Every row comes from one small tree of marks. Brackets hold a mark, then the marks that hang from it, in the order of their numbers. Every link used is in the known rows. Which tree was each row made from?
Known rows:
(J_888 (J_113 (J_741 J_450))): [-.04 -.03 .04 .15 -.03 -.07 -.09 .14 -.06 .14 -.17 .18 .12 -.13 .26 -.02 .07 .01 .08 .03 -.12 -.21 .07 .05 .11 .03 .13]
(J_741 J_113 (J_450 (J_914 J_779))): [-.30 .26 .06 -.10 -.04 -.22 -.26 .26 -.09 .11 -.10 .22 .07 .09 .08 .17 .11 -.07 .20 -.02 -.25 .40 -.05 .04 -.13 .17 .04]
(J_113 J_741): [-.02 -.10 -.13 .11 .08 .02 -.06 .00 -.07 .03 -.12 .06 .21 -.20 .14 .00 .04 .00 -.01 .06 .08 -.07 .21 -.01 .17 -.04 .01]
(J_736 (J_23 J_741)): [.25 -.11 -.02 -.04 -.06 .09 -.19 -.04 .06 .10 -.01 .08 .09 .08 .07 .01 -.18 -.06 -.11 .12 -.02 .10 .01 -.04 .07 -.19 -.27]
(J_23 J_346): [.01 .07 .15 .10 -.03 .04 -.02 .02 -.02 .02 .05 .05 .07 .08 .02 .07 -.15 -.17 -.03 .05 .12 -.17 -.05 -.03 -.05 -.03 .00]
(J_23 (J_741 J_113 (J_450 J_888 J_914))): [-.03 .08 -.15 -.05 -.04 .00 -.20 .18 -.15 .17 -.06 .09 .13 -.02 -.07 .09 -.03 -.22 .11 -.02 -.09 .25 -.01 -.05 .07 .12 -.03]
(J_23 J_741): [.15 -.08 -.08 .21 .00 .11 -.05 .02 -.07 .04 -.02 .02 .05 -.04 .02 -.01 -.18 -.05 -.04 .07 .08 -.09 -.08 -.07 .14 -.05 .03]
(J_113 (J_741 (J_450 J_914)) J_888): [-.18 .18 -.24 .17 .02 -.29 -.16 .05 -.18 .04 -.20 .15 .21 -.31 .45 .07 .02 -.19 .11 -.16 .04 -.10 .19 -.04 -.06 .10 .07]
(J_914 J_113 J_450 J_605 J_779): [-.25 .05 .27 .12 -.25 .00 -.32 .13 -.04 .10 -.40 .06 -.01 -.14 -.07 .09 -.18 .20 -.10 .12 -.47 .08 -.01 .04 -.22 .23 .01]
(J_450 J_888 (J_914 J_113)): [-.29 .16 -.25 -.16 -.18 -.06 -.13 .07 -.05 .23 -.20 -.16 .17 -.09 -.30 .24 .10 -.20 -.12 -.28 -.10 .00 .07 .03 -.04 .17 -.20]
(J_914 J_605): [-.03 .03 -.08 -.05 -.02 -.06 -.07 -.02 -.10 .01 -.09 -.05 .03 -.06 -.08 -.04 .04 -.04 -.09 .05 -.14 .02 .28 .00 -.05 -.01 .04]
(J_888 J_113): [-.03 -.02 .06 .08 -.06 .04 .01 .09 .04 .14 -.10 .05 .00 .03 .15 .04 .01 .10 .02 -.01 -.17 -.17 -.04 .11 .02 .01 .04]
(J_450 J_914): [-.19 .21 -.10 .06 -.04 -.06 -.06 .03 -.07 .03 -.02 .01 .09 -.01 .02 .14 .07 -.24 -.05 -.16 .08 .04 .01 .00 .00 .01 -.08]
(J_741 J_113): [-.03 -.01 .01 -.25 .09 .13 -.03 .12 .04 .08 -.01 .08 .07 .08 .02 .03 .10 .18 .16 .13 -.21 .35 -.02 .06 -.01 .05 -.03]
(J_736 (J_23 (J_741 (J_113 J_888)))): [.21 -.10 -.10 -.18 .00 .14 -.20 .03 .06 .14 -.06 .12 .14 .07 .22 .05 -.17 .08 .04 .17 -.19 .29 .02 .01 -.03 -.11 -.29]
(J_888 (J_113 (J_741 (J_450 J_914)))): [-.13 .06 -.01 .19 -.06 -.10 -.13 .16 -.09 .18 -.19 .18 .16 -.13 .28 .06 .11 -.12 .05 -.04 -.08 -.20 .09 .05 .12 .03 .09]
(J_450 (J_888 J_113) J_914): [-.26 .11 -.24 -.01 -.16 -.04 -.10 .09 -.09 .25 -.16 -.11 .15 -.04 -.06 .22 .09 -.21 -.07 -.28 -.12 -.08 .19 .12 .01 .11 -.18]
(J_450 (J_914 J_779)): [-.35 .21 -.10 .24 -.09 -.16 -.18 .08 -.09 .07 -.15 .03 .09 .01 .05 .23 -.04 -.13 -.09 -.17 .00 .05 .06 .05 -.06 .07 -.07]
(J_914 J_605 J_779): [-.23 .04 -.10 .17 -.09 -.19 -.21 .07 -.12 .06 -.24 -.04 .02 -.05 -.04 .07 -.11 .08 -.13 .03 -.23 .03 .34 .06 -.12 .06 .08]
(J_888 (J_113 J_741)): [-.04 -.10 -.05 .17 -.01 .06 -.05 .10 -.03 .16 -.20 .10 .19 -.14 .25 .02 .04 .10 .00 .04 -.10 -.24 .13 .09 .16 -.01 .05]
(J_113 (J_741 (J_450 (J_914 J_605))) J_888): [-.20 .20 -.29 .14 .01 -.32 -.19 .05 -.24 .04 -.25 .13 .22 -.36 .41 .06 .03 -.21 .07 -.12 -.03 -.09 .34 -.05 -.09 .11 .09]
(J_113 (J_741 J_450) J_888): [-.05 .05 -.17 .12 .06 -.26 -.12 .03 -.15 .02 -.18 .16 .16 -.32 .43 -.02 -.04 -.04 .16 -.05 -.01 -.11 .18 -.05 -.06 .10 .12]
(J_888 (J_113 (J_741 (J_450 (J_914 J_605))))): [-.16 .09 -.06 .16 -.07 -.14 -.16 .15 -.14 .18 -.25 .17 .20 -.16 .23 .04 .12 -.13 .00 -.02 -.15 -.20 .23 .05 .09 .03 .10]
(J_450 (J_914 J_113 (J_779 J_741))): [-.31 .21 -.12 .22 -.15 -.16 -.15 .12 -.05 .18 -.30 .00 .18 .15 -.02 .25 .01 -.09 -.16 -.12 -.08 .01 -.06 -.01 -.08 .13 -.05]

Which tree is each row?
[.10 .08 -.10 -.09 .07 -.15 .00 .10 -.07 .06 -.08 .14 .08 .25 .29 -.06 .11 .01 .20 .12 -.18 .27 .01 -.08 -.16 .17 .06]
(J_779 (J_741 (J_113 J_888) J_450))
[.12 .00 .04 -.03 .02 .04 -.13 .17 -.08 .09 -.01 .19 .03 .02 .04 -.03 -.08 -.03 .17 .16 -.11 .21 -.16 -.07 .07 .05 .11]
(J_23 (J_741 J_113 J_450))
[-.16 .12 -.14 .12 -.01 -.23 -.19 .07 -.21 .04 -.16 .15 .21 -.23 .11 .02 .15 -.29 .00 -.04 .04 -.01 .30 -.07 .09 .01 .07]
(J_113 (J_741 (J_450 (J_914 J_605))))
[-.19 -.06 .13 .19 -.20 .01 -.25 .08 -.05 .03 -.21 .00 -.02 -.10 .00 .10 -.22 .07 .01 -.06 -.23 .13 .07 .06 -.16 .23 -.15]
(J_914 (J_450 J_888) J_779)
[-.17 .04 -.14 .13 -.14 -.18 -.17 .11 -.08 .19 -.43 -.06 .13 .13 -.14 .08 -.05 .14 -.24 .10 -.32 -.01 .19 -.02 -.14 .16 .08]
(J_914 J_113 J_605 (J_779 J_741))
[-.04 -.03 .05 -.08 -.15 .08 -.17 -.01 -.13 -.01 -.15 -.07 -.02 -.18 -.12 -.05 -.04 -.08 -.02 .02 -.26 .14 .30 -.01 -.13 .15 -.14]
(J_914 (J_450 J_888) J_605)
[-.08 -.13 .10 -.06 -.16 .19 -.19 .07 -.02 .13 -.30 .02 .18 -.30 -.07 .04 -.02 .08 .00 .01 -.22 .00 -.01 -.02 .03 .21 -.15]
(J_914 (J_113 J_741) (J_450 J_888))
[.16 .07 .17 .29 -.07 -.02 -.14 .09 -.12 .03 .03 .17 .06 .04 .05 .03 -.31 -.35 .01 .10 .18 -.24 -.20 -.13 .03 -.02 .14]
(J_23 J_346 (J_741 J_450))
[.27 -.07 .09 .07 -.08 .14 -.21 -.03 .06 .12 .02 .13 .15 .14 .09 .08 -.29 -.21 -.13 .16 .08 -.03 -.03 -.06 .03 -.21 -.27]
(J_736 (J_23 J_346 J_741))
[-.06 .06 .27 -.11 -.19 .14 -.16 .06 -.01 .05 -.25 .04 -.02 -.16 -.10 -.03 -.03 .09 -.05 .14 -.35 .05 -.07 -.03 -.15 .15 -.02]
(J_914 J_113 J_450 J_605)
[-.07 -.15 -.24 .01 -.06 .04 -.08 .07 -.07 .22 -.22 -.08 .20 -.16 .00 .06 .04 .02 -.02 -.10 -.14 -.17 .31 .11 .11 .09 -.10]
(J_450 (J_888 (J_113 J_741)))
[-.25 .25 -.15 -.19 -.20 -.32 -.24 .11 -.17 .17 -.18 -.03 .08 -.10 -.27 .12 .12 -.33 -.05 -.20 -.20 .03 .16 -.04 -.13 .19 -.02]
(J_741 (J_450 J_888 (J_914 J_113 J_605)))
[.00 .14 -.10 .21 -.09 -.13 -.17 .08 -.20 .05 -.07 .10 .04 -.08 -.01 .02 -.10 -.35 -.03 .00 .04 -.05 .01 -.13 .06 .00 .11]
(J_23 (J_741 (J_450 (J_914 J_605))))
[-.37 .24 -.17 .19 -.12 -.22 -.24 .08 -.17 .08 -.22 -.03 .11 -.05 -.03 .19 -.02 -.18 -.15 -.12 -.10 .05 .29 .04 -.10 .06 -.02]
(J_450 (J_914 J_605 J_779))
[.11 .03 .01 .12 .05 .20 -.08 .13 -.06 .12 -.04 .11 .18 .01 .24 .11 -.33 -.04 .10 .17 .01 -.03 -.12 -.05 -.03 .02 .02]
(J_23 J_346 (J_741 (J_113 J_888)))
[-.09 -.10 .08 .34 -.23 .03 -.18 .13 -.05 .12 -.31 .03 .03 .13 .16 .07 -.17 .09 -.03 .00 -.27 .05 .10 .06 -.13 .26 -.14]
(J_914 (J_450 (J_888 J_113)) (J_779 J_741))
[-.04 .03 .00 -.07 -.15 -.21 -.12 .11 -.06 .14 -.07 .03 -.03 -.01 -.05 .01 .04 -.12 .08 -.11 -.18 -.07 .06 .04 -.06 .14 .05]
(J_741 (J_450 (J_888 J_113)))
[-.10 -.02 -.07 -.12 -.08 -.11 -.15 .09 -.04 .18 -.26 .04 .19 -.21 -.14 .05 .07 .00 -.01 -.03 -.14 -.10 .02 -.04 .04 .14 .04]
(J_914 (J_113 (J_741 (J_450 J_888))))
[-.27 .05 -.33 .08 -.11 -.02 -.14 .10 -.14 .26 -.25 -.07 .29 -.17 .03 .21 .12 -.21 -.07 -.25 -.06 -.13 .33 .11 .12 .09 -.18]
(J_450 (J_888 (J_113 J_741)) J_914)
[-.30 .09 -.41 .04 -.14 -.06 -.19 .09 -.21 .28 -.32 -.11 .30 -.23 -.05 .18 .13 -.23 -.15 -.20 -.16 -.13 .57 .10 .08 .09 -.15]
(J_450 (J_888 (J_113 J_741)) (J_914 J_605))
[-.22 -.12 .12 .30 -.20 .07 -.29 .15 -.06 .13 -.32 .07 .08 -.17 .16 .12 -.19 .14 .02 -.04 -.29 -.01 .16 .12 -.06 .21 -.12]
(J_914 (J_450 (J_888 (J_113 J_741))) J_779)
[.11 .11 .11 .10 .02 .02 -.15 .17 -.11 .10 -.02 .21 .12 .03 .25 .06 -.30 -.16 .18 .16 -.01 -.01 -.19 -.09 -.09 .08 .12]
(J_23 J_346 (J_741 (J_113 J_888) J_450))
[-.11 .06 -.08 -.02 -.03 -.17 -.12 .08 -.06 .14 -.29 .10 .17 -.27 .20 .04 .00 .09 .06 -.04 -.16 -.15 -.06 -.04 -.08 .16 .12]
(J_914 (J_113 (J_741 J_450) J_888))
[.11 -.04 -.11 .11 -.08 -.07 -.14 .06 -.15 .07 -.04 .01 .01 -.07 -.11 -.02 -.16 -.19 .02 -.03 .02 -.06 -.01 -.09 .07 .06 .05]
(J_23 (J_741 (J_450 J_888)))
[.14 -.02 .09 .11 .04 .25 -.08 .13 -.05 .12 .01 .13 .18 .09 .05 .09 -.25 -.09 .06 .22 .04 .01 -.15 -.05 .08 -.03 .02]
(J_23 J_346 (J_741 J_113))
[.10 .00 -.19 -.06 .10 .02 .08 .06 -.01 .06 -.12 .04 .15 .24 .27 -.03 .08 .13 .12 .13 -.15 .27 .08 -.04 -.11 .13 -.03]
(J_779 (J_741 (J_113 J_888)))
[-.30 .08 -.07 .19 -.10 -.30 -.27 .15 -.07 .18 -.43 .11 .17 -.26 .23 .16 -.16 .21 .01 -.06 -.25 -.14 .00 .03 -.16 .23 .14]
(J_914 (J_113 (J_741 J_450) J_888) J_779)
[-.31 .22 -.13 .07 -.18 -.37 -.26 .13 -.16 .10 -.13 .02 .05 -.02 -.11 .19 -.01 -.31 .01 -.26 -.08 .09 .14 .01 -.13 .20 -.04]
(J_741 (J_450 J_888 (J_914 J_779)))
[-.06 .04 -.03 -.38 -.01 -.11 -.15 .18 -.06 .11 -.03 .07 .04 .03 -.14 .03 .13 -.01 .24 .02 -.28 .38 .07 .03 -.09 .19 -.01]
(J_741 J_113 (J_450 J_888))
